Each row was made from one small tree. The marks that hang from a mark follow it in brackets, in the order of their numbers. Every link used is in the known rows. Write each row's tree.
Known rows:
Q_3{Q_411{Q_809{Q_26}}}: [ 2.45  1.96 -1.77  0.12 -0.14  1.51  0.07 -0.69 -2.99  1.73  0.73  0.16
 -0.87  0.89  3.59 -1.36  5.16 -1.31  2.85  0.50 -4.25 -3.12 -1.35  0.54
  2.96]
Q_255{Q_809}: [-1.21 -1.73 -0.10 -0.65 -0.98  3.20 -0.62  1.95  0.33  3.90  0.67  1.32
 -0.28 -2.25  0.03 -0.65 -0.35  0.86 -0.78 -1.70 -2.30 -0.25  0.68  2.50
  2.60]
Q_411{Q_3 Q_132 Q_255{Q_26} Q_809}: [ 0.89  5.21 -2.34 -2.48  3.12  0.52 -5.98  4.92  0.73 -3.76  0.31 -3.47
  3.72 -0.40 -2.51  2.82  0.02 -1.51  7.04  3.33  4.41  0.81 -2.91 -3.55
 -4.68]
Q_3{Q_26 Q_411{Q_809}}: [ 3.51  2.55 -4.53  2.06 -0.32 -0.40 -0.43 -1.55 -4.08  3.73  2.94  0.20
 -4.41  0.41  0.60 -0.69  2.62  1.49  1.02 -0.22 -8.21 -2.92  0.73  1.98
  4.19]
Q_132{Q_3 Q_26}: [ 3.00 -6.48  2.95 -0.25 -0.93 -4.53  4.38 -1.10  2.91 -2.61  0.26 -0.68
 -1.13  1.55 -2.53  0.17  0.15  1.75 -6.46  1.18  0.05 -0.89 -0.30 -0.68
 -0.65]
Q_132{Q_26{Q_3{Q_411}}}: [ 1.72 -4.53  0.93  1.39 -1.77 -1.70  3.37 -3.27  1.69 -2.42 -0.65 -1.43
 -4.20  3.60  1.65 -1.74 -0.20  2.56 -3.47  0.82 -0.68 -2.66  2.80  0.14
  1.01]
Q_411{Q_132 Q_809{Q_255}}: [-1.09  4.79 -3.30 -3.71  1.81  4.02 -3.03  4.24 -0.50  3.37  0.65 -2.00
  2.28  1.09 -1.52  1.08 -1.51  0.34  3.37  0.67  1.28  0.11  0.04 -1.42
  1.64]
Q_255{Q_26{Q_411{Q_3 Q_132 Q_809}}}: [ 0.68  0.13 -0.14 -1.66  5.25 -0.97 -3.94 -2.27  0.39 -0.66 -0.60 -1.47
  1.62 -0.27  0.40 -1.76  2.04  0.72  5.08  2.88  1.94  1.83 -0.19 -2.12
 -1.19]
Q_411{Q_26 Q_132{Q_3} Q_255 Q_809}: [ 0.16  5.79 -4.08 -1.60  1.65 -1.44 -4.32  5.01  0.53 -1.17  2.03 -1.59
  2.75 -0.80 -4.91  3.51 -0.76 -2.59  2.24  2.23  1.95  0.89 -3.05 -0.81
 -2.45]
Q_132{Q_3}: [ 1.04 -3.77  3.14 -1.94 -2.07 -2.93  1.64 -2.02  0.76  0.57  1.89  3.35
 -1.58  0.36 -1.40  1.06  0.27 -0.59 -4.59  0.03 -2.54  0.04  0.47 -0.78
  2.67]
Q_132{Q_3{Q_411{Q_809}}}: [ 2.32  0.33 -0.03 -0.48 -0.44 -1.08  2.94 -2.88 -1.34  1.93  1.99  2.21
 -0.76  0.86  0.68  0.08  2.79 -3.65 -2.67  1.63 -5.88 -2.62  0.38 -0.73
  3.44]
Q_809{Q_26}: [ 0.95 -3.58  2.59 -1.06 -1.47 -1.16 -1.77  0.83 -0.28 -0.91 -0.01  1.31
 -1.77 -0.09  1.11 -0.57  3.20  3.19  1.03 -1.62  0.76 -0.11 -2.43  0.90
  0.97]
Q_26{Q_132 Q_411{Q_3 Q_809{Q_255}}}: [-5.11  4.57 -2.77  1.16  1.60  1.90  3.27  0.46 -3.92  2.18  0.44  1.17
  4.93  1.70  5.22  0.39 -2.90 -1.72  2.69 -0.73 -0.57  0.03  1.91 -4.98
 -1.27]
Q_26{Q_3}: [-1.02 -2.68  1.71 -1.89 -4.53 -1.24 -0.18 -2.33  0.84 -0.30  0.91  3.39
 -4.71  1.84  1.45 -0.34 -1.76  1.95 -2.48 -0.63 -0.07 -0.13  3.48 -0.78
  3.49]
Q_132{Q_3{Q_411{Q_26 Q_255}}}: [ 1.66 -2.09 -0.55  2.77 -0.35 -2.24  2.66 -3.62 -0.96 -0.60  1.73  2.11
 -0.71  0.74 -0.34  1.54  0.39 -3.77 -2.27  0.72 -5.19 -1.83 -0.52  2.24
 -0.01]
Q_411{Q_809{Q_26}}: [ 1.66  1.58 -1.45 -2.53 -1.91  0.01 -1.75  3.73 -1.53  0.42  0.67  0.66
  0.30 -0.65  1.60 -0.50  3.62  1.25  2.53 -0.10  1.10 -0.64 -3.02 -1.00
  1.54]
Q_411{Q_3 Q_26 Q_809}: [ 1.28  1.90 -3.23  2.37 -1.50 -2.00 -1.19 -2.66 -1.26 -1.89  3.40  1.93
  1.52  1.46  1.81  2.21 -1.25  0.65  6.95  2.04 -2.61  1.24 -2.29  0.60
 -6.01]
Q_132{Q_3 Q_411{Q_26 Q_809}}: [ 2.50  0.96  1.55  1.32 -2.71 -3.90  2.11 -5.02  0.21  1.11  0.50 -0.96
  0.57 -0.08 -2.09  0.91  0.57 -1.30 -1.40  1.45  1.22  2.70 -0.55 -0.52
 -0.97]
Q_132{Q_3{Q_411{Q_255{Q_26 Q_809}}}}: [ 1.46 -2.65 -0.10  1.87  1.49 -0.05  3.33 -2.00  0.12  0.15 -0.04  0.85
  0.51 -2.14 -1.41 -0.30  1.26 -4.35 -3.74  0.51 -3.47 -2.76 -0.52  2.10
  0.83]
Q_411{Q_26 Q_132 Q_255 Q_809}: [-0.01  6.88 -5.32 -2.27  0.89  0.75 -6.92  6.84 -0.37 -0.32  1.81 -2.56
  2.27 -0.28 -3.04  3.29 -0.47 -0.97  5.50  1.24  2.73  1.56 -2.52 -0.37
 -1.55]
Q_255{Q_26{Q_3{Q_411}} Q_809}: [-0.11 -3.58 -0.42  1.64  1.56  1.52  1.76 -4.17  1.66  0.63 -1.57  0.82
 -2.03 -3.98 -0.49 -4.06  0.17 -0.07 -1.79 -1.04 -0.28 -2.11  1.75  4.34
  0.36]
Q_132{Q_26}: [ 2.67 -5.00  1.39 -1.14 -1.95 -1.96  0.90  1.26  1.59 -1.54 -0.02 -1.86
 -1.69  2.12 -0.15 -0.19  0.44  3.75 -2.35 -0.11  0.98 -0.10  0.19 -0.13
  0.36]
Q_255{Q_809{Q_411}}: [-1.43 -0.76  1.14  0.41  0.32  4.66 -0.14  0.28  1.70  3.15 -1.35  1.08
 -0.08  0.09  1.85 -1.96 -1.15  0.82 -0.63  0.53 -2.56  1.88  1.21  3.65
  1.36]
Q_26{Q_132}: [-2.47  1.73  2.61 -4.45 -3.85 -1.34 -0.24  3.03 -1.44  1.78  2.21  2.68
 -0.79 -0.88 -0.02  1.77  0.07  0.36 -2.89 -5.31  0.47  0.79  1.89 -3.25
  3.16]
Q_255{Q_26{Q_132 Q_411} Q_809}: [-3.19 -0.98  0.06 -0.64  3.75  1.16  0.82  0.89 -0.13  2.85 -1.56  0.21
  2.58 -5.86 -0.30 -3.44  0.69 -0.23 -1.76 -3.57  2.48  0.71  1.09  0.64
  0.59]

Write each row's tree:
[ 1.24 -1.70 -1.25  1.08  0.94 -3.86  1.45 -2.20 -1.42  2.30  2.01  2.26
 -2.36 -0.11 -1.23 -0.54  0.43  1.43 -3.63  1.27 -4.53 -0.26  0.72 -0.57
  3.15]
Q_132{Q_3{Q_26{Q_411{Q_809}}}}
[-1.10 -3.41  0.09 -0.49  0.14 -0.58  4.92 -1.38 -0.17  0.00 -0.55  1.80
  2.62 -2.47 -2.46 -0.05 -3.44 -0.58 -3.54 -4.04  2.67 -0.13  0.01  1.33
 -2.04]
Q_809{Q_255{Q_26{Q_132{Q_3}}}}
[ 2.46 -1.91 -1.01  3.16 -0.09 -2.77  2.32 -2.31 -1.68  0.57  2.17  1.38
 -3.46  0.36 -2.11  1.22  0.49 -1.09 -4.34  0.14 -6.89 -2.77  0.32  1.71
  2.45]
Q_132{Q_3{Q_26 Q_411{Q_255}}}
[-0.02 -0.66  0.65 -2.76 -1.82 -2.45  0.41  4.21 -0.12 -2.51 -0.08  0.95
  1.63 -3.32 -3.01  1.91 -0.33 -2.49 -3.71 -3.08  4.23  0.28 -1.09 -1.63
 -0.40]
Q_411{Q_255{Q_26{Q_132{Q_3}}}}
[ 1.07  0.67 -0.24  0.28 -3.02  0.95  2.33 -3.23 -0.40  1.50 -2.62 -2.74
  0.74  0.10  0.20 -1.18 -1.63  0.23  0.26  0.07  5.41  1.55  1.62 -0.62
  0.39]
Q_132{Q_411{Q_809{Q_255{Q_26{Q_3}}}}}
[ 2.45  3.52 -1.32 -1.69  2.75  1.51 -1.84  0.75 -0.26  1.62  0.62 -4.21
 -1.01  2.72  0.22 -0.69  3.82 -0.25  2.00  2.20 -2.84 -2.45  0.61 -1.45
  2.74]
Q_3{Q_411{Q_132{Q_26} Q_809}}
[-1.20  1.99  0.96  2.79 -0.85  0.11 -0.56  0.45 -0.10 -2.69 -0.20  0.86
 -0.84  3.42  1.70  2.02 -3.55  1.41  1.09  0.67 -1.87  2.82  0.49 -0.13
 -3.37]
Q_809{Q_411{Q_3{Q_26{Q_132}} Q_255}}
[-0.03  0.50 -2.59  1.93 -0.12  4.57  0.41  1.70 -2.22  2.85  0.12 -0.36
 -0.06 -0.08  2.42  0.27  1.17 -3.42  0.54 -0.42 -5.10 -3.20  0.79  2.40
  3.28]
Q_3{Q_411{Q_255{Q_809}}}
[-2.55 -0.71  1.05  1.65  2.61  3.21 -0.97 -0.42  1.55  1.35 -1.16 -0.60
 -2.09 -1.58  0.35 -2.70  1.49  1.70  0.39 -0.63 -0.74 -2.45  0.17  2.75
  1.12]
Q_255{Q_809{Q_26{Q_3{Q_411{Q_132}}}}}
[-2.37  1.02  0.86 -0.63  3.93  2.04 -3.14  6.36  2.48 -0.38 -0.97 -2.46
  1.99 -2.72 -4.73  1.38  0.40 -1.09 -0.97  0.48  2.55 -0.89 -2.65  0.15
 -0.47]
Q_411{Q_132{Q_3} Q_255{Q_809{Q_26}}}
[ 1.95 -1.63  3.35  1.87 -2.33 -1.06 -0.95 -2.57  0.31 -2.60 -2.09 -3.38
  1.10  0.77  0.10  1.80 -0.53 -0.46  2.93  0.88  4.48  2.83 -0.09 -1.58
 -3.18]
Q_132{Q_411{Q_3 Q_255{Q_26}}}
[ 1.78  3.26  0.18 -0.35 -3.63  0.91 -1.45  3.73 -1.60  0.36 -2.30 -4.23
  1.63  0.04  1.05  0.97  2.53 -0.74  2.26  0.35  5.55  1.32 -1.88 -2.37
  1.03]
Q_132{Q_411{Q_255 Q_809{Q_26}}}
[-0.49  0.29  5.27 -1.45  3.27  1.32 -4.91 -0.31  2.98 -1.57 -2.71 -1.23
 -1.63  3.31  0.81 -1.90  2.55  3.71  2.65  1.73  1.83  3.32 -1.64  1.27
 -0.35]
Q_809{Q_26 Q_411{Q_132}}
[-3.07  2.83  3.76 -0.74 -3.03 -0.71  3.33  2.74 -0.17  1.83 -0.58 -0.98
  1.98 -2.74 -2.60  2.23 -1.29 -3.20 -5.95 -3.93  3.54  1.05  1.54 -3.75
  1.19]
Q_26{Q_132{Q_3 Q_411{Q_255{Q_809}}}}
[-1.86 -0.86  1.67  2.46  1.03  4.28  0.40 -1.75  1.83  1.35 -1.06  1.21
  0.68  1.28  2.73 -1.11 -2.11  0.80  1.68  1.88 -3.53  1.94  0.75  3.05
 -1.97]
Q_255{Q_809{Q_411{Q_3}}}
[-0.32 -1.54  2.96 -3.09  0.82 -1.40 -3.19  0.81  4.00 -1.74 -0.31 -3.14
 -3.55  2.95 -2.76 -0.14 -0.72  4.51 -1.50  0.91  3.22  0.34  2.31 -2.11
  1.14]
Q_411{Q_132{Q_26{Q_3}}}
[-2.77 -1.53  0.99  1.09  0.35  2.08  4.86 -4.16  1.76 -1.65 -3.69  1.63
  0.92  1.30  1.19 -2.50 -5.84  0.88 -2.52 -1.68  4.05  2.31  2.37  2.74
 -3.13]
Q_809{Q_255{Q_26{Q_3 Q_132}} Q_411}
[ 2.29 -1.61 -0.58 -1.13 -0.69 -1.53  0.71 -4.55  0.17 -1.29 -0.42  1.28
 -2.80 -1.08  0.55 -2.74  1.68 -0.27 -0.46  0.08  0.72 -1.54  1.37  1.00
  1.43]
Q_255{Q_26{Q_3{Q_411{Q_809}}}}
[ 1.99  2.04 -2.99  1.57 -1.45 -1.91 -1.43 -0.44 -2.13 -0.20  3.50  1.17
 -1.49  1.13  0.56  1.74 -0.75  2.92  4.12  1.44 -4.27 -0.15 -1.02 -1.07
 -2.01]
Q_411{Q_3{Q_26} Q_809}
[-6.09  1.15  1.64 -1.48 -1.48 -1.37  1.62 -1.45 -1.32  1.38 -0.10  3.12
 -2.18  1.26  4.08 -1.52 -1.94  0.23 -3.76 -2.54  1.39  0.32  5.93 -5.16
  4.52]
Q_26{Q_3 Q_132 Q_411}
[-0.06 -4.80 -1.84  2.17  0.24  1.54  4.17 -5.38 -0.23 -0.34 -1.59  1.20
 -0.60  0.16  0.70 -2.02 -3.36  0.29 -0.65 -1.31  0.40 -1.81  1.81  3.84
 -0.78]
Q_809{Q_255{Q_26{Q_3{Q_411}}}}
[ 2.26  2.07 -3.78 -0.32 -0.75 -0.23 -1.55  3.54 -1.12 -4.16  0.29 -0.62
  3.75 -0.85  0.56  2.27 -0.37 -2.26  5.27  2.34  2.68 -0.09 -3.15 -1.95
 -4.86]
Q_411{Q_3 Q_255{Q_26} Q_809}
[-3.13 -0.22  1.83  0.25  1.32 -2.03  1.55  3.14 -1.58 -1.33 -1.19  1.00
  2.00 -1.10  1.64 -0.20  2.05 -1.01 -2.36 -2.18  2.70 -0.57 -1.57 -3.24
  0.53]
Q_809{Q_26{Q_132{Q_3} Q_411{Q_255}}}
[-1.26  1.32  3.98  1.64  3.78  1.97 -4.66  0.96  2.70 -5.24 -2.98 -2.19
  0.98  4.51  1.81  0.70  0.26  1.84  5.82  3.72  2.39  2.83 -3.02  0.05
 -5.33]
Q_809{Q_26 Q_411{Q_3 Q_132 Q_255}}
[-1.10 -0.59 -4.35  2.82 -1.46  1.77 -1.53  3.81 -0.42  0.33  0.81  0.40
  1.74 -2.51 -0.90  1.80 -2.67 -0.63  1.72 -1.42 -0.34  0.48 -1.89  4.90
 -2.51]
Q_411{Q_26 Q_255{Q_809}}
[-2.21  0.04  2.76  0.93  2.82  1.58  1.48 -1.54  2.42 -1.00 -2.03  0.73
  2.56 -3.28 -0.44 -2.22 -1.44  0.19 -0.13 -1.76  1.96  2.52 -0.09  2.18
 -5.09]
Q_255{Q_26{Q_132} Q_809{Q_411{Q_3}}}
